Each row was made from one walk, in order. Every step used is in the known rows, and no mark comes twice. Write each row's walk.
In the rows, 128 means zero.
Known rows
zome buni vuvo: [132 124 136  75 131 121 137 117 117 120 150 173 112 131 130 127 125 110
 127 128 129 112 115 120 109 145 135 125  94 132 133  89 116 126 151 126
 124 129 149 122 110 127 119]
segok babiga buni zezep zome dusutuv: [117 136 118 102 128 118 149 137 116 126 111 107 130 116 147 145 175 118
 107 159  99 126 127 159 119 140 142 150 145 162 117 159 109 156 151 123
  97 130 142 114 114  98 127]
dusutuv zome zezep: [125 133 115 144 135 120 160 122 138 132 121 157 122 115 139 124 128 143
  84 132 121  99 126 143 107 162 143 119 112  97 128  87 103 147 182 121
 127  95 160 138 115  80 120]
lebati dusutuv zezep buni babiga segok: [160 129  99 129 131 126 159 107 132 120 142 163 129 100 129 112 106 141
 103 146 101  92 126 143 154 147 153  82 148 107 125 161  89 148 124 117
 107 149 126 136 115 250 120]
lebati rudek: [138 132 128 114 130 115 124  98 133 141 122 149 120 124 135 121 116 130
 121 135 125 107 120 140 114 154 130 127 117 122 113 113 116 125 135 122
 110 121 149 127 124 169 118]
zome dusutuv: [137 131 124 106 132 112 100 112 127 124 116 121 113 125 145 134 120 128
 121 128 115 109 127 144 131 151 134 166 133 161 129  91 114 120 128 123
 114 124 149 106 117 152 130]
ziramaf vuvo: [119 149 138 117 133 116 129 105 129 130 123 152 119 121 153 127 120 131
 135 142 125  99 120 138 156 150 148 134 131 124 124 129 119 127 138 125
 121 135 132 120 120  83 127]
zome buni beze: [143 131 123  59 131 135 113 115 103 123 148 144 127 131 138 127 129 108
 123 155 133  95 116 169 137 145 138 120 106 144 131 101 114 130 158 122
 122 159 145 130 111 216 122]
vuvo buni babiga segok: [152 135 110 149 129 128 130 118 116 115 168 157 139 114 127 113 142 101
 146 136 115 106 120 135 150 150 133  87 143 149 121 145 117 144 135 120
 123 154 153 139 121 211 129]
lebati rudek ziramaf: [139 128 126 110 144 121 128 113 132 128 131 151 110 117 146 125 116 148
 125 130 125 109 120 143 111 168 127 127 114 129 111 108 110 128 128 120
 117 138 139 136 130 171 116]
lebati dusutuv zome buni babiga: [148 141  83  70 123 131 155 111 111 121 142 195 119 114 127 128 115 116
  95 159 115  99 123 146 119 151 130 104 127 137 136  59 111 138 171 121
 110 131 150 118 128 205 129]
segok babiga: [116 141 127 121 133 126 141 126 118 123 126 125 125 130 146 131 131 120
 126 114 127 108 123 139 140 148 138 131 126 145 133 127 117 129 144 117
 117  98 126 125 123  59 124]
lebati dusutuv: [139 130 127 111 127 119 156 101 126 124 118 149 110 128 139 129  96 133
 123 132 118 107 122 141 133 151 134 134 129 127 128  97 108 118 128 125
 106 122 142 122 121 175 108]
zuketes zome zezep buni: [122 127 122 121 136 123 156 122 153 130 101 136 123 126 139 127 119 146
  89 129 127  87 128 147 126 149 166  71 129 106 119 103  90 143 164 129
 122 107 129 146 113 162 127]
rudek ziramaf vuvo buni babiga segok: [141 145 113 145 143 124 134 124 118 103 176 175 133 103 152 115 137 125
 166 143 113  97 124 137 175 167 144  94 149 157 115 147 118 155 130 116
 122 177 134 140 128 171 135]
rudek ziramaf vuvo: [122 143 135 114 147 121 132 123 127 116 132 155 112 111 163 131 120 151
 139 139 123  97 122 142 153 166 145 137 131 134 122 128 115 128 133 121
 127 153 122 127 121  93 121]
segok babiga buni: [111 128 128 107 131 125 163 129 119 116 129 111 124 127 141 137 137 107
 121 138 119 105 125 136 138 148 142 143 131 150 116 188 128 143 149 116
 113 115 134 122 127  43 129]
babiga buni zezep zome dusutuv: [130 126 117 108 129 117 131 127 122 128 110 113 124 110 141 144 172 129
 103 176 103 127 124 161 114 139 139 152 142 143 111 153 102 141 140 129
 108 164 163 114 109 173 121]
segok babiga buni zezep zome: [110 137 124 120 129 128 172 143 111 128 121 121 137 112 141 141 180 123
 108 164 113 127 122 155 123 136 142 112 136 129 118 180 108 153 160 123
 111 133 139 134 110  84 115]
rudek ziramaf vuvo buni zezep: [129 135 125 139 149 120 152 129 126 120 167 161 134 111 161 119 139 124
 128 140 124 107 125 156 162 172 144 121 142 134 116 122 118 125 143 117
 126 170 138 129 121 111 126]
pofu beze: [139 139 127 130 129 127 106 120 115 136 134 140 122 128 119 125 130 123
 114 118 125 111 132 153 137 143 139 136 126 131 129 139 136 151 148 124
 119 124 157 121 118 190 119]
dusutuv zome zezep buni babiga segok: [139 129  92 144 132 127 165 129 147 125 125 175 138  92 128 116 126 152
  98 143 112  93 130 140 127 160 165  76 131  89 121 132  96 180 179 118
 125 112 147 156 110 166 125]
lebati dusutuv zome zezep: [135 130 108 131 128 116 192 109 142 125 112 177 112 118 136 123  98 150
  85 132 108  96 127 146 111 166 140 121 112  94 128  64 101 145 174 123
 111  86 157 137 121 121 111]
zezep buni: [133 125 134 108 133 129 135 119 137 135 124 133 118 122 136 129 110 135
 116 122 129 103 126 142 133 143 161 116 133 131 120 127 113 126 135 123
 125 133 131 125 108 164 115]
zuketes zome zezep buni beze: [130 122 119 124 133 124 150 120 141 125 111 130 127 130 143 121 123 140
  98 146 130  82 128 169 138 149 173  67 128 105 116 110  92 158 171 124
 119 141 134 150 112 223 123]
segok babiga buni vuvo ziramaf: [109 121 137 124 130 116 176 139 118 116 100 149 106 138 129 138 141 121
 133 131 117 116 125 118 138 156 145 155 100 169 110 214 120 149 140 112
 113 133 121 117 132  30 119]
zuketes zome: [129 136 125 130 133 124 126 116 122 121 119 125 120 129 140 138 137 124
 116 132 129 104 119 140 125 140 138  72 132 124 129 109 105 129 137 132
 120 122 137 123 124 133 126]
rudek ziramaf: [132 127 128 118 147 131 130 131 123 116 134 130 109 118 150 134 127 146
 131 127 123 112 121 143 128 162 133 136 124 136 126 118 109 120 129 122
 131 152 137 131 119 143 118]
dusutuv popati: [139 135 128 121 140 127 106 124 130 132 126 104 118 126 139 123 139 130
 117 133 119 107 115 134  98 150 120 122 127 125 132 126 102 128 147 129
 133 129 144 114 118 119 122]
zezep zome buni vuvo: [128 138 143  75 128 126 128 122 114 124 137 180 109 128 127 135 147 126
 128 137 123 125 111 126  97 129 132 104  94 136 136  84 112 135 152 132
 119 137 143 126  94 167 107]
zezep buni vuvo ziramaf: [129 116 143 122 132 116 143 127 138 135  91 170 102 134 123 129 110 151
 127 114 126 118 126 123 140 151 164 133 103 153 116 153 111 133 129 119
 122 148 118 120 109 147 108]
buni zezep zome: [131 139 130 132 132 126 135 130 118 141 118 138 131 109 141 134 166 145
 108 157 121 131 116 161 119 137 135 103 134 108 130 125  98 133 147 129
 123 150 149 134  99 174 105]
rudek ziramaf vuvo buni: [122 140 137 129 146 123 139 123 126 113 168 163 119 122 158 123 120 127
 145 122 123  98 127 140 161 168 143 124 136 162 116 107 125 126 133 119
 123 159 131 122 121 114 123]
zezep zome dusutuv lebati: [131 147 136 108 130 122 101 118 119 128 119 142 108 114 139 129 145 143
 124 124 109 124 134 151 115 141 135 143 134 173 136  86 135 154 133 133
 108 112 140  99  88 159 124]

Which walk is each row?
[141 132 123 115 141 116 101 113 123 124 138 119 115 126 145 124 133 127
  90 129 109 100 128 151 134 149 129 164 129 144 131 112 104 111 127 121
 114 131 146  99 114 146 135] -> zome dusutuv zezep
[146 129 108 121 130 132 132 119 131 123 131 149 134 104 129 123 126 135
 137 146 117 100 123 137 151 144 161  83 146 124 119 166 102 156 133 119
 123 151 134 142 113 214 126] -> zezep buni babiga segok
[129 138 129 139 135 113 146 113 128 135 160 162 142 117 153 114 140 106
 122 147 126 106 123 155 168 159 144 120 140 128 116 125 120 120 150 121
 122 149 147 120 118 114 127] -> ziramaf vuvo buni zezep
[139 128 108  82 135 129 133 124 116 128 130 143 138 122 136 136 160 107
  93 156 132 107 114 161 119 143 127  60 121 116 136  83  89 121 163 131
 122 127 143 128 117 150 133] -> zuketes zome buni zezep
[132 134 110 110 131 127 123 120 132 131 129 141 120 115 133 128 125 135
 116 149 128 103 129 139 143 144 165 113 146 137 118 139 113 134 143 118
 131 167 130 123 116 227 127] -> zezep buni babiga
[140 145 131  59 128 140 105 122  98 126 139 148 123 129 137 132 152 125
 127 160 128 109 113 172 125 132 134  98 111 150 134  93 110 146 156 128
 113 168 142 134  95 252 109] -> zezep zome buni beze
[115 123 114 118 132 124 177 138 116 125 128 115 139 116 143 134 158 105
 106 157 118 113 125 150 136 153 143 137 134 124 115 201 115 142 158 115
 114 125 142 129 127  39 130] -> segok babiga buni zezep
[129 124 142 140 132 113 138 126 122 126  96 167 100 138 125 131 129 141
 133 125 124 123 120 123 135 154 140 147  95 152 124 147 107 130 131 120
 124 152 130 115 118 117 109] -> buni vuvo ziramaf
[124 147 135 137 145 123 146 138 122 124 156 169 132 105 161 124 159 142
 130 148 115 120 121 160 146 158 141  94 143 142 116 111 115 137 143 126
 118 178 134 132 106 147 110] -> rudek ziramaf vuvo buni zezep zome
[137 115 131 116 139 108 116 125 140 130 104 157  98 135 131 125 119 149
  94 116 110 108 134 135 137 154 157 158 112 168 117 140  98 123 120 118
 111 155 117  94 108 159 120] -> zome dusutuv zezep buni vuvo ziramaf
[142 126 112  76 136 131 129 122 114 137 135 147 136 119 137 129 150 110
 101 158 129 113 114 159 127 152 128 118 113 116 135  99 101 116 159 125
 127 135 151 129 110 149 129] -> zome buni zezep
[137 133 119 110 132 115 101 113 127 117 110 117 115 133 145 139 134 120
 114 128 118 104 125 146 124 143 135 108 140 155 128  75 104 127 129 132
 110 118 142 105 126 158 138] -> zuketes zome dusutuv
[123 112 135 130 133 112 170 119 153 129 117 168 111 126 132 118 103 152
 106 118 124 101 128 120 120 155 176 134 102  98 116 114 103 145 163 120
 127 124 141 145 104 144 112] -> zome zezep buni vuvo
[145 139 119 119 129 111 112 108 131 149 117 163 126  99 136 118 158 145
 105 150 106 133 133 169  96 153 130 131 130 138 122  86 121 156 141 130
  97 114 153 109  94 178 122] -> buni zezep zome dusutuv lebati rudek
[128 151 131 125 132 109 119 118 127 134 140 155 134 118 156 124 157 119
 122 146 108 120 129 164 147 146 143 131 152 166 118  92 116 136 144 128
 101 156 146 106 104 167 124] -> ziramaf vuvo buni zezep zome dusutuv
[136 129 129 115 141 128 134 123 136 137 145 134 122 118 137 122 120 134
  83 127 125  99 128 146 138 143 157 110 130 114 124 142 105 119 130 119
 123 139 125 120 104 158 119] -> dusutuv zezep buni
[150 151 108  92 134 140 106 125  99 123 154 165 136 101 125 125 180 128
 104 167 108 106 109 148 129 132 122  59 121 128 139 137  87 154 147 125
 117 158 134 140  97 234 125] -> dusutuv zezep zome buni babiga segok
[137 123 124 141 135 124 147 124 124 133 160 141 140 125 137 117 143 101
 113 136 126 117 123 155 139 155 133 114 134 129 122 116 113 116 148 121
 126 145 160 126 115 160 125] -> vuvo buni zezep
[125 131 106 123 133 122 139 122 144 135 114 147 121 117 139 121 121 149
 101 153 122  91 130 140 141 158 169 131 131 116 114 125 101 147 168 116
 131 148 140 145 114 229 126] -> zome zezep buni babiga
[123 112 139 131 129 115 163 128 123 120 101 154  98 133 122 138 135 129
 130 146 118 118 122 118 130 154 146 155  97 155 105 205 118 137 135 119
 123 162 141 117 125 104 114] -> babiga buni vuvo ziramaf
[133 120 127 109 132 124 148 120 141 130 122 134 125 127 144 118 110 146
 106 146 128  85 130 168 141 158 174 127 121 111 114 124 105 152 171 118
 122 151 139 149 103 229 115] -> zome zezep buni beze
[144 137 115 110 138 120  89 136 128 135 111  98 127 112 145 131 174 147
 103 153 102 127 118 159  85 141 118 136 143 136 132 101  88 138 146 134
 119 145 153 106 104 170 121] -> buni zezep zome dusutuv popati
[141 133 113 122 126 120 169 110 126 123 128 173 113 118 134 128 104 134
 102 129 116 108 126 142 114 151 136 111 130 115 131  81 116 129 150 125
 106 102 152 117 123 119 110] -> lebati dusutuv zome
[131 125 128  85 131 121 135 117 116 115 140 169 115 137 128 131 137 106
 117 129 130 107 114 122 104 136 136  68 101 124 134  77 106 130 155 133
 121 121 140 121 119 125 126] -> zuketes zome buni vuvo
[125 130 127 125 131 126 158 132 118 135 119 125 129 107 133 141 173 130
 103 180 115 128 117 155 115 136 142 116 137 111 111 179 106 145 153 129
 117 166 159 130 104 152 110] -> babiga buni zezep zome
[135 136 121  68 132 133 117 116 116 121 131 142 124 135 132 137 138 110
 110 137 132  98 114 147 117 138 127  61 118 140 138  74  99 122 151 133
 119 113 136 124 121 153 134] -> zuketes zome buni
[149 152 108  77 128 139 112 122 101 119 136 167 134 108 126 133 163 124
 138 163 113 112 108 147 125 133 127  67 124 144 137 116  98 162 146 129
 119 153 140 146 101 241 122] -> zezep zome buni babiga segok
[147 131 120 103 139 117  82 122 133 127 117  93 114 130 143 128 135 132
 118 129 108 106 122 137  99 152 119 161 132 155 132  97 102 126 137 130
 120 123 152  97 119 139 131] -> zome dusutuv popati
[130 136 144  78 129 126 123 133 111 130  99 187 102 137 121 139 149 140
 130 136 122 128 112 133 111 140 130 108  86 171 133 105 102 141 145 129
 119 151 121 124  97 177 102] -> zezep zome buni vuvo ziramaf
[135 138 111 142 131 128 121 117 116 123 165 148 125 128 133 118 138 100
 127 140 124 105 127 137 149 151 140 114 142 165 119 121 125 125 144 118
 127 168 151 119 123 228 131] -> vuvo buni babiga
[140 142 128 106 141 118 103 116 129 128 122 163 102 103 144 124 136 167
 127 125 104 122 135 154  92 164 127 138 125 169 121  69 130 159 129 128
  98 119 138 113  98 187 120] -> zezep zome dusutuv lebati rudek ziramaf
[132 146 133  61 130 137 115 123 108 132 128 153 120 125 132 139 147 127
 120 141 122 116 113 150 111 131 129  95 112 149 140  82 106 130 151 133
 119 131 139 128  95 195 113] -> zezep zome buni
[140 150 117 142 129 119 132 108 120 117 166 175 142 109 142 111 139 105
 158 148 114  94 122 134 177 154 146  91 148 145 119 153 122 153 139 119
 116 160 140 132 123 163 136] -> ziramaf vuvo buni babiga segok
[131 113 120 130 126 108 213 116 160 126 121 202 106 118 127 113  80 157
  84 116 111 101 134 122 100 159 171 112 108  86 119  72 107 157 172 122
 106  93 153 138 112 126  98] -> lebati dusutuv zome zezep buni vuvo
[129 140 139  85 136 128 126 125 108 123 160 179 112 126 127 125 163 128
  94 137 120 117 113 130 101 129 130  96  91 121 138 101 101 128 149 129
 118 145 138 119  91 161 109] -> dusutuv zezep zome buni vuvo
[125 148 114 135 143 124 125 123 120 112 173 168 119 116 159 120 135 124
 146 146 122  94 126 139 170 169 147 123 151 168 113 119 128 132 139 116
 129 194 133 124 131 182 136] -> rudek ziramaf vuvo buni babiga
[144 147 125  65 132 133 147 109 109 128 143 170 115 125 133 128 131 131
  85 146 110 107 113 157 114 135 119  94 113 133 141  79  92 119 142 130
 100 132 132 122  98 227 104] -> lebati dusutuv zezep zome buni
[138 141 104  70 130 132 111 117 107 126 143 157 123 123 133 129 141 110
 118 161 128 101 118 143 136 147 131 121 121 150 131  99 108 126 157 121
 128 160 146 124 120 216 137] -> zome buni babiga
[124 124 115 126 135 125 168 128 153 136 118 160 123 114 135 124 109 154
  77 124 123  95 133 145 112 158 168 103 120 100 121  95 106 149 181 122
 125  95 147 140 108 113 117] -> dusutuv zome zezep buni
[135 144 137 125 143 114 143 104 132 128 177 202 119 110 151  98 112 132
 142 116 119 100 137 144 139 183 138 118 127 160 109 102 147 150 138 120
 109 124 133 119 116 107 132] -> dusutuv lebati rudek ziramaf vuvo buni
[122 153 139 138 131 119 145 121 122 139 150 166 140 114 148 121 159 121
 123 153 121 120 121 160 152 143 145  97 145 133 121 113 114 137 152 127
 116 157 143 126 101 144 113] -> ziramaf vuvo buni zezep zome
